What can hang from each mark:
q453: q919
q71: q246
q789: q243 q246
q619: q21
q246: q21 q71 q748 q919
q21: q246 q619
q748: q246
q919: q246 q453
q243: q789

Every row comes from one small tree of marks. Brackets hold a mark, then the marks that hang from it, in the order of their numbers. Every link used is in the known rows. Which tree was each row made from?
Known rows:
{q21 {q246 {q919 q453}} q619}: [-21   5  13 -11 -26  24   9  -7  -2 -38  -8  22   9  32   6  15  -1  25
   3  -9   2  15  -1   3   6]
{q789 q243 {q246 q71 q748 q919}}: [  1 -23 -18 -10  -1  31   8  24  19 -14  33  39  14  21 -45  24 -26  40
 -20 -50   9  11  18   5   5]
{q453 {q919 {q246 q71 q748}}}: [  1 -20 -22  -2   4  14  16   7  14 -12  15  31   5  24 -13  18   5  46
   3 -25  21  12   9  -5   1]
{q748 q246}: [-12  -9  17 -11  16  24   5  11   5 -17   0  29  17   1   9  23   2  31
   3 -15  18   6   1   1   1]
{q71 {q246 q21 q748 q919}}: [  5   0   2 -18  37   9  15  16  23  -2  39  36  16  11 -23  37 -13  22
 -16  -1  29  32   7  -5   3]
{q246 q71 q748 q919}: [  6 -10  -1 -11  -3  17   2  15  23 -13  27  37  23  30 -28  24 -14  15
  -1 -17  19  23  17  -1   7]
{q243 {q789 q246}}: [-18  -4  -7   3  21  44  15  19   7 -28  -1  52  36  11  -3  22  10  40
  25 -29  16  -1  -3  17  20]
{q789 q243}: [ -6  -8   6  -3  12  29  12  19   4 -29   4  23   8   4 -14  18  -9  44
   3 -28   4  -6   5   4   5]
{q243 q789}: [ -9   3   7   1  15  32  11  13  13 -31   0  43  33  17   0  20  12  30
  28 -10  16   7  -1  14  23]
{q21 q246}: [ -8   7   7  -3   5  25   7   4  -5 -18  -9  36  16  13   2  27   3  34
  12  -7  19  -2  -6  -7  -5]
{q246 {q21 q619} q71 q748}: [-13   4  -4  -1   5  16  14   3  26 -11  25  42   7   4 -28  14   1   7
   6 -13   6  34  12  -2  21]
{q619 {q21 {q246 q71 q748 q919}}}: [  7   4   2   1 -14  25   8 -12  19  -2  27  48  20  42 -42  35  -9  31
   1  -4  20  18   3 -18  -8]
{q748 {q246 q919}}: [ -5 -10  17 -19   7  16   3  12  10 -19   6  29  21  12   5  32  -9  23
  -7 -10  20  11   2  -3   0]
{q748 {q246 {q21 q619}}}: [-25   4  13  -7  16  16  15   1  13 -16   6  33   4 -13   5  22   5  15
   1  -6   7  21  -4  -6  14]
{q748 {q246 {q21 q619} q71 q919}}: [-20  -3   6 -12  -9   3  12   3  27 -16  18  31  17   9  -6  27 -11  -1
  -9  -2  12  31   3  -3  19]
{q21 {q246 q71 q919} q619}: [-19   9  -5  -1 -32  14   4  -3  13 -25  -6  30  20  23  -8  24 -10  11
   4  -6  11  14   1  -7  10]
{q919 {q246 q71} q453}: [-21 -22   3 -15   2  11  15  17   1 -22  -6  22  27  39  11   1   8  35
  15 -25  18  10   0  21  -1]
{q71 {q246 {q21 q619} q748}}: [-21   7  -1  -7  32  18  17   5  23  -9  22  34   4 -12 -17  18   3  23
  -5  -6  15  33   3  -3  10]
{q246 q21 q71 q748 {q919 q453}}: [  8 -16  10 -19   1   9  17  14  20 -12  47  35  15  47 -24  21  -8  15
  -7 -12  16  38  20  10  17]
{q453 {q919 {q246 q71}}}: [ -9 -21 -20   1   0  10  22  11   8 -21  -2  21  16  25   5  18   3  42
  13 -17  21  -3   2   0   5]
{q453 q919}: [  1 -12  -3   2   6  30  20   9   2 -28   5  17   6  14   1  24   3  42
  13 -13  15 -10  12  -8  14]
{q789 q246}: [-16 -12  -2  -2  22  38  13  21  -3 -17  -3  36  25   6  -4  21  -1  38
  12 -33  16  -9   3   4   1]
{q21 q246 q619}: [-24  17   3   2  -9  28   7  -7  -1 -27 -18  33   9   1   2  19   6  26
  15  -9   7   5  -7  -8   4]
{q919 {q246 q21 q71 q748} q453}: [ -9 -17   0 -17  19   2  19  12  12  -5  29  37  11  36 -11  10   6  32
   3 -20  19  35   4  14   1]
{q71 q246}: [-18  -3   4  -9  26  23  12  20   9 -19  -2  21  28   3   6  19   1  34
   5 -10  25   3   2   4  -1]
{q453 {q919 {q246 {q21 q619} q748}}}: [ -9  -1 -18   2  20  12  24  -6  14 -15  17  34 -16   1 -12  21   9  41
   3 -12   9  24   0 -14   9]
{q789 {q246 q71}}: [-17 -18 -11  -1   8  33  14  23   6 -15   3  37  34  16 -10  17  -4  28
  13 -35  17  -7  10   9   6]

Which tree is each row?
[-11 -19 -16   0  15  25  27  27  11 -11  28  37  13   7 -28  21 -14  36
  -5 -40   8   1   8   7  12]
{q789 q243 {q246 q21 q71}}
[ -1   3   3   6  -6  31  12 -15  16  -1  21  51  16  30 -35  24   3  37
  12  -9  18  14   0 -15  -8]
{q619 {q21 {q246 q71 q748}}}
[ -6 -15 -11  -6  13  14  22  25  14  -7  27  40  32  22 -18  34 -15  15
  -1 -21  20   8   7   1  13]
{q789 {q246 q21 q71 q919}}
[ -6 -20  12 -17 -17  16  11  19  10 -30  14  17  31  50  -1  12  -7  19
   5 -16  14  14  16  16  15]
{q246 q71 {q919 q453}}
[-23   9   0  -9  20   7  19  10  20 -20  13  22  19   0  -4  28  -9  12
  -5   4  16  22  -2  -5  14]
{q71 {q246 {q21 q619} q919}}
[-17   9  -7   1 -21  25   1  -9  17 -15   3  43   7  11 -21  14   3  21
   5 -17  10  25   6  -6   5]
{q21 {q246 q71 q748} q619}
[-29   8   1  -5  28  15  22   9  16 -18   5  23  13 -11   0  18   4  19
   4   0  15  17  -3  -1  12]
{q71 {q246 {q21 q619}}}
[ -6   3  -5  -6  -3   8  11   4  31 -13  33  39  11  15 -33  24 -12   0
  -4  -7   8  39  14  -6  21]
{q246 {q21 q619} q71 q748 q919}
[ -1  -7   3 -16  23  20   4  17  20 -12  21  29  22  14 -18  29 -10  31
 -13 -11  28  24   9  -1  -2]
{q71 {q246 q748 q919}}
[  4 -10   6 -18 -25  17   3   1  11 -17  24  35  16  53 -16  21  -8  29
  -7 -14  18  30  13   6   1]
{q21 {q246 q71 q748 {q919 q453}}}
[-24  -3   5 -14  23  11  18   0   8 -17  11  36  -4  15  -5   6  12  34
   5 -18   4  37  -4   8   4]
{q919 {q246 {q21 q619} q748} q453}
[-30   7  -4  -1  27   5  18   5   5 -17  -9  33   8  -4   2  18   7  23
  15 -10   9  15 -15  -2   3]
{q919 {q246 {q21 q619}}}
[ -2 -12   8 -17   5   0  13  13  21  -8  28  34  24  19  -6  35 -12   8
 -10  -3  23  25   4  -3  13]
{q748 {q246 q21 q71 q919}}
[  0 -11  12 -27  28  11  19  15  16 -11  43  28  12  29 -12  25  -7  30
 -17  -6  23  39  11   9   7]
{q71 {q246 q21 q748 {q919 q453}}}
[-14   4  -2  -3  -7   4  17   8  24 -20  17  29  20  16 -16  23 -11  -4
   6  -1   7  23   7  -3  24]
{q246 {q21 q619} q71 q919}
[-10 -25  20 -25 -17  14   9  14  13 -26  16  19  27  42   9  15  -7  21
  -8 -16  17  21  12  15   9]
{q748 {q246 q71 {q919 q453}}}
[  6 -16 -23  -2  17   2  26   6  18  -3  32  36  -1  20 -17  26   4  40
   0 -14  23  21   7  -7   8]
{q453 {q919 {q246 q21 q71 q748}}}
[-10 -13  -8  -1  32  30  27  25   1 -15  21  36   5  -2 -22  26 -11  47
  -4 -38   6  -4   0   2   8]
{q789 q243 {q246 q21}}
[  0   9   9   4  10  39  11 -15   7  -5  14  50   7  20 -31  30   6  46
  13  -8  16  10  -5 -20 -13]
{q619 {q21 {q246 q748}}}
[-19  -6   9 -12 -16   7  22   7  18 -30  22  20  18  35  -6  10  -6   4
   5  -7   3  29  12  11  29]
{q246 {q21 q619} q71 {q919 q453}}
[ -8 -12   4 -11  17  27  28  18   9 -29  28  46  32  38  -2  25   2  33
  10 -19  13  19   1  24  27]
{q243 {q789 {q246 q21 {q919 q453}}}}
[-23   3  -2   3   1  12  20   7  19 -18  10  32  15   5 -10  14   2   4
  14  -7   6  18   5  -1  22]
{q246 {q21 q619} q71}
[ -8  14   1  -5 -13  24  -3 -11  13 -21   3  41   3  11 -20  29  -6  22
  -4 -10  10  25   2 -14   0]
{q21 {q246 q748 q919} q619}
